In the rows, 128 means zero.
Known rows, with every step that occurs:
Q/X/W/S/T: [119 108  55 121 172 112  98 129 175 149 152 153 165 162  90  46  89 157
 143 135 118 173 125 123 134 147 198 146 141 113 126 144  62 136 139  90
 141 144 109 155 105 126 136  76 150 118]
S/W/R/K: [114 135  66 118 118 113 160 106 142 166 149 149 134 121 117  28 103 140
 148 113 103 182 127  97 116 188 154 101  99 136  91 118 136 130 136  98
  86 148  81 113 165 119  80  74 156 126]
L/R/K: [ 99 143  76 115 129 109 147 105 102 182 139 144 144 143  89  54 106 123
 149  91  83 170 112  99 130 148 151 114 142 118  97 122 143 106 141 105
  91 141 105  91 161  97  99  60 144 134]
F/L: [104 137  61 104 120 107 122 112 123 154 151 101 130 132  90  65  94 148
 131 102  93 135 131 121 153 141 161 141 109  87  85 113 127 107 128 135
 105 162 127 105 135 102 102  94 176 122]
X/Q/N/R/W/S: [119 134 131 136 150  95 142 133 175 145 105 136 159 174  81  90  66 132
 167 109  97 130 122 149 147 148 172 136 130  91 148 169  85 144 167 102
 152 132 125 101 158 142 108 135 137  91]
Q/N/R/L/F: [121 171  72 164 124 113 130 103 146 119 185 124 106 111  94  74  67 143
 138 102  61 146 146 144 114 152 167 125 143  81 101 152 106 104 165 132
 105 141 151 136 179  97  89 103 149 112]
N/Q/X: [113 116  87 131 124 103 149 124 160 144 145 137 134 162 108  57 111 149
 128 113 119 164 106 115 105 146 163 133 130 143  87 138 101 165 126 134
 115 176 116 146 120 144 120  87 147 121]
K/S/W/X: [133 123  71 149 106 110 150 130 117 186 143 147 125 112 112  72 127 123
  86  99 134 175 120 139  81 173 173 107  64 106  71  88 103  95 132 130
  91 141 101  98 104 126 112  78 201 118]
W/X/Q/N/R/L: [126 153 111 187 145  92 169 113 175 158 148 168 119 138  60  56 100 122
 136  73  94 125 115 153 102 150 153 104 117  90 132 159  90 123 189 126
 115 145 130  91 152 111 116 105 168 120]
K/S/W/G: [123 114  87 114  87 126 162 136 112 168 148 128 136  97 115  66 123 133
  97 135 129 152 122 125  93 167 201 117  71  91  74  84 107 113 132 117
 102 146 110 133 120 123  94  73 184 104]
N/Q/X/W: [119 114  68 133 139 106 138 128 154 142 151 150 147 183  92  35 114 145
 133 131 130 167 109 105 100 147 171 144 136 140  79 143 113 158 112 113
 133 161 121 163 101 140 127  85 158 123]
G/W/R/N/Q/X: [ 81  96  96 118 129 141 178 146 173 154 136 145 146 165 144  66 119 127
 129 130 121 152 120  68  86 180 164 128 125 143  62 179 105 203 139 127
 127 165  73 145 105 153 125  93 129 142]
U/W/X: [ 78 144  84 142 146 103 154 148 121 168 103 136 148 153  89  48 110  94
 116  97 112 181 133 143 137 121 164 119 126 118  97 120 113 122 157 119
 105 162 122  87 109 144 104  78 182 125]
Q/X/W: [112 128  63 126 146 121 109 130 138 157 156 156 155 166  87  23 104 139
 132 116 115 158 122 108 104 135 180 132 129 125  99 137 117 129 116 113
 131 142 125 147 113 123 126  65 147 118]
Q/N/R: [117 140  87 155 129  93 124 133 149 130 150 138 126 130 101  68  85 128
 132 104  82 148 130 138 112 141 150 129 146  85 116 141 100 118 151 124
 117 158 120 103 159 123  95 101 156  97]
K/S/W: [133 120  67 126 103 115 146 118 114 177 151 127 138 106 126  70 111 155
 106 104 130 177 125 128 104 174 177 121  80 111  64  97 121  92 129 132
  97 135 122 125 121 111 105  82 185 105]
G/W/X/Q/N: [ 97 148  84 142 122 130 173 133 165 182 126 161 129 141  66  54  94  77
 110 104 124 114  99 139  77 152 166 127  92  92 106 154  94 131 147 142
 133 137  85  75 123 112 137  95 162 120]
X/Q/N/R/L/E: [118 165 119 156 151  92 171  97 149 165 145 134 141 131  69  50  77 145
 153  70 103 121  94 141 109 162 163  91 134  79 133 161  94 119 183 150
 107 127 142  96 154  92 116 116 165 111]
G/W/R/N: [ 70 121  89 105 130 150 169 154 141 168 124 127 154 137 142  69 102 112
 133 121 107 142 144  73 109 165 162 125 122 106  62 162 120 163 151 119
 122 137  77 102 124 127 101  86 142 144]
W/R/K/S: [108 138 104 137 114 108 169 124 120 148 136 146 141 105 141  60 102 158
 128  72  98 193 149  69 121 157 153  96  96 111  79 123 125 137 138 113
  92 118 104 110 168 117  97  68 142 139]
K/S: [114 133  91 134 108 111 147 133 107 164 138 120 142 110 125  82 104 152
 109  82 115 171 139 111 120 138 171 121 102 102  70 114 116 108 133 140
 107 125 134 114 131 117 111  78 165 121]
U/W/X/Q: [ 81 134  99 141 151  99 162 137 134 180  85 141 160 166  69  38 106  99
 123  79 129 157 111 149 142 112 175 128 111 120 102 134 111 128 168 117
 122 151 132  79 107 135 116  96 175 132]
K/S/T: [118 123  74 130 135 114 130 123 127 169 141 130 157  97 138  82 105 173
 110  77 108 177 133 129 134 145 174 128 101  93  87 119  88 104 156 134
 110 115 137 118 129 111 123  72 186 131]
T/S/W/G: [109 123  80 109  92 129 153 134 119 175 144 141 130 104 109  51 124 143
 105 130 126 142 127 116 102 174 188 133  80  91  74  83 117 115 137 124
  98 158 116 122 117 115  64  54 195  95]
X/Q/N/R: [126 134 102 153 136  89 133 122 164 146 133 143 138 147  80  61  83 132
 141  90  97 125 112 152 118 138 158 142 133  87 125 159  98 125 162 122
 132 145 130  97 159 112 113 117 148 109]
U/W/R/N: [ 64 125 106 117 151 114 162 154 121 159 101 121 167 152 133  56 109 122
 140 102 107 186 147  98 160 138 167 131 136 131  81 139 133 160 164 105
 120 140 116 104 127 146  89  90 146 140]
X/W: [107 139  58 120 137 114 126 136 122 154 142 132 156 157  89  38  98 127
 140 123 115 161 131 110 124 131 168 140 135 107  83 126 127 114 123 106
 130 133 130 117 120 113 104  79 171 127]
N/R/L/E: [106 159 102 153 156  99 156 108 125 158 146 114 147 127  98  61  86 153
 155  86  91 142 116 111 118 154 163  80 150  82 105 144 100 110 174 138
  84 149 138 102 137 109  89  95 185 118]
N/Q/X/W/S: [120 102  77 127 142  92 136 136 172 123 144 139 146 194  86  51  96 142
 146 158 138 178 116 103 111 150 184 155 143 135  94 142  85 168 114  92
 140 170 108 166  97 142 127 101 145 113]
T/S: [100 142  84 129 113 117 140 132 116 166 130 138 140 116 122  66 105 160
 118  75 111 160 140 102 127 142 160 142 110 101  72 111 122 113 138 146
 104 141 142 102 131 107  81  62 177 113]
W/R/K: [ 94 143  93 123 127 109 162 121 139 149 136 141 145 128 117  35  97 137
 154  91  89 179 141  76 133 151 144 104 118 122  97 136 130 145 142 105
  97 140  94 101 177 126  84  67 136 140]
R/K: [ 96 150  85 130 123 118 159 117 128 162 134 146 144 143  99  43 110 142
 138 103  82 166 137  98 141 141 155 109 138 128  96 126 136 124 137 118
  99 156 121 117 164 112 100  72 148 125]
S/W/G: [107 122  79 102 101 127 152 133 129 168 154 124 135 124  95  44 114 115
 121 156 117 139 115 130 104 160 192 120  94 103  91  94 112 123 135 107
 104 171  98 123 124 128  81  75 177 103]
W/R/N/Q: [103 107 110 124 124  97 179 145 138 139 122 114 146 156 138  73 118 132
 141 120 120 172 126  82 126 161 150 135 127 133  62 143 117 187 145 115
 115 159  96 111 124 148  95 109 147 157]
Q/N: [108 157  88 130 115 110 147 128 137 151 153 134 125 122  94  59  87 125
 127 105  97 154 125 136 115 145 155 132 121 108 110 126 108 122 132 141
 118 141 114  99 152 112 107  88 150 113]
U/W/R/K/S: [ 79 137 103 135 135 107 178 134 112 151 106 147 155 115 136  52 100 148
 127  67 103 219 159  80 149 146 161 103 111 121  78 125 134 136 151 106
  97 122 125 117 159 129 101  67 152 129]
E/L: [ 95 144 114 122  93 116 160 128 119 157 145 124 153 135 123  66 103 151
 141 102  96 155 145 106 132 134 157 138 122 115  68 104 123  97 116 131
  97 148 155 108 138 109  96  79 159 116]
T/S/W/X/Q: [125 125  78 142 116 107 152 116 137 210 123 165 132 131  86  42 124 135
 100  78 150 139 100 140  97 173 175 136  59 107  79 103 116 104 150 138
 102 142 119  84 102 108  94  78 201 114]

Rows:
[130 114  73 118 104 104 152 122 121 166 150 127 133  94 145  62  97 151
 123  93 133 187 128 106  95 184 170 116  61 106  69 106 116 116 134 116
  92 121  96 112 131 119  89  80 173 120]  K/S/W/R
[134 141  79 156 108 103 160 115 147 199 137 180 115 118  74  46 118 123
  95  77 145 139  98 159  80 184 167 135  59 102 102 108 106 109 146 150
 108 135 112  84 124  99 103  78 192 102]  T/S/W/X/Q/N
[107 135  98 141 131  98 149 128 144 181 115 142 148 159  70  45 109 106
 122  86 125 134 101 140 114 127 169 125  96 107 103 132 103 126 158 126
 116 148 113  74 121 126 117  92 165 140]  W/X/Q
[101 136  98 110  99 111 148 113  91 175 148 123 153 134 114  78  98 136
 154  89  98 161 117 104 121 144 155 142 129  99  74  98 130  81 123 115
  91 132 141  87 132  94  91  68 152 119]  E/L/R
[120 133  64 150 113 115 144 126 124 193 140 162 121 116 106  54 125 132
  95  92 133 159 125 130  91 181 165 125  74 106  72  91 114  97 140 137
  84 151 110  92 105 117  79  61 208 108]  T/S/W/X
[ 83 148 124  97 118 145 161 148 123 168 117 122 160 145  99  70 108 117
 138 129  94 132 134 118 138 139 180 111 110 101 112 124 116 150 144 114
 126 140 124 112 138 153  84  71 159 118]  R/W/G
[117 125  85 143 140 117 142 127 135 150 153 178 154 134 120  28 108 162
 126  83 106 200 141  60  93 162 171 100 102 128  92 137 121 144 118  99
 112 106 107 159 145 119 123  47 129 131]  Q/X/W/R/K/S
[102 151  75 101 137  99 129 104 104 169 142  90 142 133  79  60  85 143
 132  97 112 133  99 114 141 155 171 117 111  72  94 109 110 103 129 157
  90 151 122  86 121  93 103 101 186 126]  F/L/E
[108 144  76 103 147 111 124 110 102 205 124 123 138 156  70  92 106 101
 139  81  95 135 107 133 139 161 152 119  90  79 104 116 131 104 139 122
  97 132 107  61 117 122 103  76 188 138]  F/L/R/W/X
[115 117  52 114 164 104 111 137 156 145 142 129 165 152  95  57  80 144
 152 143 121 176 133 122 156 143 186 154 145  97 113 134  74 121 143  85
 139 135 109 127 114 114 118  92 175 124]  X/W/S/T
[123 104  92 121 111 116 161 136 112 174 139 131 145 108 155  77 125 151
 107 103 126 180 137  98 107 193 175 114  80 117  57 111 128 136 140 121
 102 122 100 119 121 124  99  90 159 135]  K/S/W/R/N
[ 77 130  89 116 147  99 149 141 132 140 104 110 159 157  98  68  75 124
 148 129 117 190 144 127 171 126 182 142 148 120  97 126 103 129 151  97
 123 161 126 112 125 134  98 101 155 104]  U/W/S
[109 102  87 119 126 115 146 147 154 126 148 148 145 176  82  29 126 122
 128 162 130 151 108 100  89 142 190 141 129 117  89 130  97 176 115 102
 138 171 109 172 102 148 114  72 155 119]  N/Q/X/W/G
[108 165 123 138 138 117 165 128 152 191 109 161 145 163  67  60 101  99
 130  78 112 128 103 158 116 146 159 113  85 111 133 147 107 142 152 139
 134 114 116  69 137 138 126  98 155 124]  R/W/X/Q/N
[ 91 139 109  83 125 134 154 132  98 189 120 121 162 149  87  77 103  97
 152 113  97 135 108 117 127 144 177 115 114  85 116 117 125 132 146  99
 117 124 111  89 132 139  82  59 154 122]  L/R/W/G
[111 126  46  89 128 100 110  95  98 176 154 104 132 132  79  81  92 127
 143  89 100 141 106 121 143 152 158 148 113  77  87 110 137  90 131 119
  95 144 114  81 132  86  98  81 172 129]  F/L/R
[105 111 109 134 128 118 163 138 149 154 133 139 146 179 119  66 140 149
 118 125 111 158 114 106 115 156 168 134 144 159  74 145 110 181 131 138
 123 181 118 155 111 149 128  94 134 136]  R/N/Q/X
[ 76 107 110 122 145  98 184 155 133 137  94 116 158 168 139  65 117 125
 140 115 123 196 136  95 153 149 153 140 145 145  60 147 126 193 156 108
 122 162 114 120 116 160  94 111 156 145]  U/W/R/N/Q
[ 99 128  83 111 124 125 137 155 122 141 142 128 154 147  76  31 111 107
 132 151 117 138 131 103 115 128 191 138 125  86  90 115 114 132 128  94
 130 145 115 128 119 125  93  68 169 121]  X/W/G
[124 150 107 161 139 100 165 106 169 152 155 149 128 129  76  59  88 151
 159  79  85 125 123 147 125 151 159 121 134  98 122 163 109 122 180 126
 123 134 151 112 171  98 110 108 154 107]  X/Q/N/R/L
[128  91  61 130 169  98 121 131 190 133 151 148 158 180  97  52  95 159
 147 149 134 184 111 120 127 158 185 157 146 127 111 151  60 166 135  91
 142 162 109 168  97 141 140  95 163 119]  N/Q/X/W/S/T
[107 106  89 114 124 105 166 129 107 173 128 116 149 173 110  88 131 119
 139 119 113 164 100 106 121 158 155 149 152 128  62 128 130 149 143 115
 112 157 109 102 114 123 108 102 155 149]  L/R/N/Q
[118 133  61 122 109 120 138 115 118 185 146 143 130 111 120  57 116 161
 116  95 125 163 130 122 114 180 167 138  91 115  67  97 131  99 134 135
  96 146 128 111 121 100  77  68 194  99]  T/S/W
[101 135 106 176 160  82 149 141 158 153  98 160 141 163  65  46  94  94
 122  83 108 150 114 172 123 124 162 131 130  91 129 155  93 126 181 117
 129 154 126  81 130 140 114 113 172 106]  U/W/X/Q/N/R
[124 155  49 125 105 129 147  85 122 161 186 127 113  78 135  56  79 172
 131  81 109 173 146 102 106 204 176 126  72 103  58 115 132 107 152 129
  78 117 133 136 148  88  52  66 173 122]  T/S/W/R/L/F
[119 105  74 126 144  95 138 130 164 129 153 148 146 170 112  31  99 139
 152 118 135 181 114  83  94 158 161 138 120 132  85 152 105 180 116  99
 126 146  95 146 111 147 113  83 144 134]  N/Q/X/W/R
[101 133  96 103 164 121 135 130 160 172 114 121 174 149 115  91  81 150
 159 117  97 171 136 136 179 151 177 129 127 108 128 141  76 138 162 107
 135 129 119 109 132 144 105  93 166 120]  R/W/S/T
[107 139 143 129 132 118 155 144 160 153 111 149 155 157  73  68  98 113
 147 114  91 102 116 148 124 139 179 121 115  73 145 157  97 155 169 111
 148 134 132 104 159 146  98 106 147 100]  X/Q/N/R/W/G
[ 99 158  90 120  86 124 130 118 108 137 163 105 148 133 123  69  79 147
 126 108  87 154 145 115 127 132 178 153 119 100  55 102 123  80 109 134
  97 137 167 128 141  97  88  88 142 122]  E/L/F
[119 131  58 136 118 106 141 125 136 184 146 145 124 136  91  45 118 102
 109 123 121 157 109 146  92 170 164 109  90 117  87 100 110 104 138 121
  89 166  90  88 111 128  96  80 196 119]  S/W/X
[112 117  95 129 177 106 113 135 171 150 108 126 174 156 119  98  81 161
 169 116  79 161 143 137 175 148 170 127 148  87 135 158  66 130 183  93
 133 143 123 114 139 156  96 109 173 110]  N/R/W/S/T
[ 95 131 125 119 133 125 139 153 137 145 109 130 160 153 107  75 111 121
 144 128  77 121 143 119 135 135 173 110 132  79 116 139 103 144 161 100
 125 155 127 115 142 165  71  87 166 106]  N/R/W/G
[114 155  84 111 134 111 180  88 125 185 169 116 135 103 113  36  82 147
 165  95 128 169 104 104  98 205 170  75  87 109  97 120 115 122 156 132
  72 128  94  97 127 106  83  84 185 126]  S/W/R/L/E
[128 164  84 160 128 110 135  94 157 133 171 133 120 126  76  59  62 150
 145  84  77 128 124 153 121 149 179 135 131  80 108 168 109 111 176 128
 120 129 160 130 176  88 105 117 140 117]  X/Q/N/R/L/F
[ 99 114 104 127 119 110 173 144 134 149 126 114 150 169 123  77 135 138
 121 133 115 158 124 105 133 149 157 144 148 140  58 132 122 166 136 132
 122 173 122 125 117 137 111 112 159 143]  R/N/Q
[124 133  71 135 103 120 167 111 115 180 144 152 137 110 123  56 124 161
 106 100 106 188 132 110 115 181 170  99  97 131  65  98 137  98 124 121
  88 138 119 136 151 103 109  72 174 109]  R/K/S/W
[ 78 129  67 103 121 132 156 134 151 155 138 124 143 118 131  59  77 107
 149 112 114 150 134  80  98 156 159 125 102  95  76 155 113 141 145 117
 114 134  77  89 133 123  91  79 155 132]  G/W/R
[100 112 123 119 103 109 185 129  99 170 134 119 155 171 130  99 134 139
 143 117 109 165 117  92 125 160 149 155 152 127  42 110 134 129 120 119
 103 155 139 109 112 108 104  96 152 138]  E/L/R/N/Q
[119 127  96 167 122 102 145 128 125 142 129 150 145 122 123  76 115 164
 117  79  75 176 153  93 125 144 154 104 136  98  78 130 117 108 151 115
  97 147 135 130 164 121 101  79 162 115]  N/R/K/S
[112  91  97 132 150 109 150 150 163 130 132 141 160 210  96  63 120 140
 136 169 133 171 125  95 121 160 190 156 162 146  77 150  91 183 120  94
 147 171 108 175  88 146 135 112 133 127]  R/N/Q/X/W/S
[114 154  85 122 128 114 182  88 113 195 160 131 130  82 126  43  88 170
 145  68 138 171 117  88  96 215 165  86  74 101  80 110 118 117 159 146
  66 117 116  96 125  89  64  62 201 113]  T/S/W/R/L/E
[106 132  84 164 135 113 152 140 183 162 124 166 127 146  73  63  94  80
 120 102 109 105 108 144  70 150 161 127 113  69 113 174  83 126 169 126
 134 150  90  76 130 121 126 112 169 111]  G/W/X/Q/N/R
[108 131  74 129 151 117 134 123 151 146 152 177 151 161  97   4 100 143
 152 101 101 181 132  67 107 157 162 105 125 138 110 148 126 156 119  90
 116 133  94 147 150 128 114  52 122 135]  Q/X/W/R/K
[114 117  73 123 149 107 113 135 156 140 147 143 157 179  79  45  84 138
 144 143 123 166 128 106 116 143 192 144 139 121 113 136  87 140 117  91
 139 152 110 150 109 126 123  83 132 108]  Q/X/W/S
[117 125  67 125 140 115 139 103 104 194 141 151 155 103 122  78 115 162
 125  62  89 195 115 107 134 159 161 111 123  98  97 119 113  94 157 117
  92 105 121 108 151  90 125  50 169 139]  L/R/K/S/T
[104 144  72  73 142 120 118  96  98 197 132 109 152 150  83  94  94 132
 157  82  91 137 114 124 161 159 156 134 110  85  97 121 149 103 133 119
 108 123 127  85 135 111  98  84 174 125]  F/L/R/W
[145 123  80 170 131  85 139 122 170 171 138 166 118 147  68  45 106 102
 118 106 118 126  90 175  82 172 164 123  96  91 122 136  88 112 162 117
 115 157  96  83 133 123 109 114 183 101]  S/W/X/Q/N/R
[ 83 126  76 106 122 132 157 143 158 152 127 113 148 145 105  81  72 111
 144 150 116 143 137  97 121 150 180 140 132  97  84 145  91 127 141 111
 128 157  87 108 119 118 109  99 152 106]  G/W/S
[106 130  82  76 147 108 118 104 114 179 126  97 155 162  75 112  75 130
 169 111  98 148 118 120 174 164 168 143 115  79 111 122 120 112 136 100
 114 130 112  84 131 115  99 100 160 112]  F/L/R/W/S
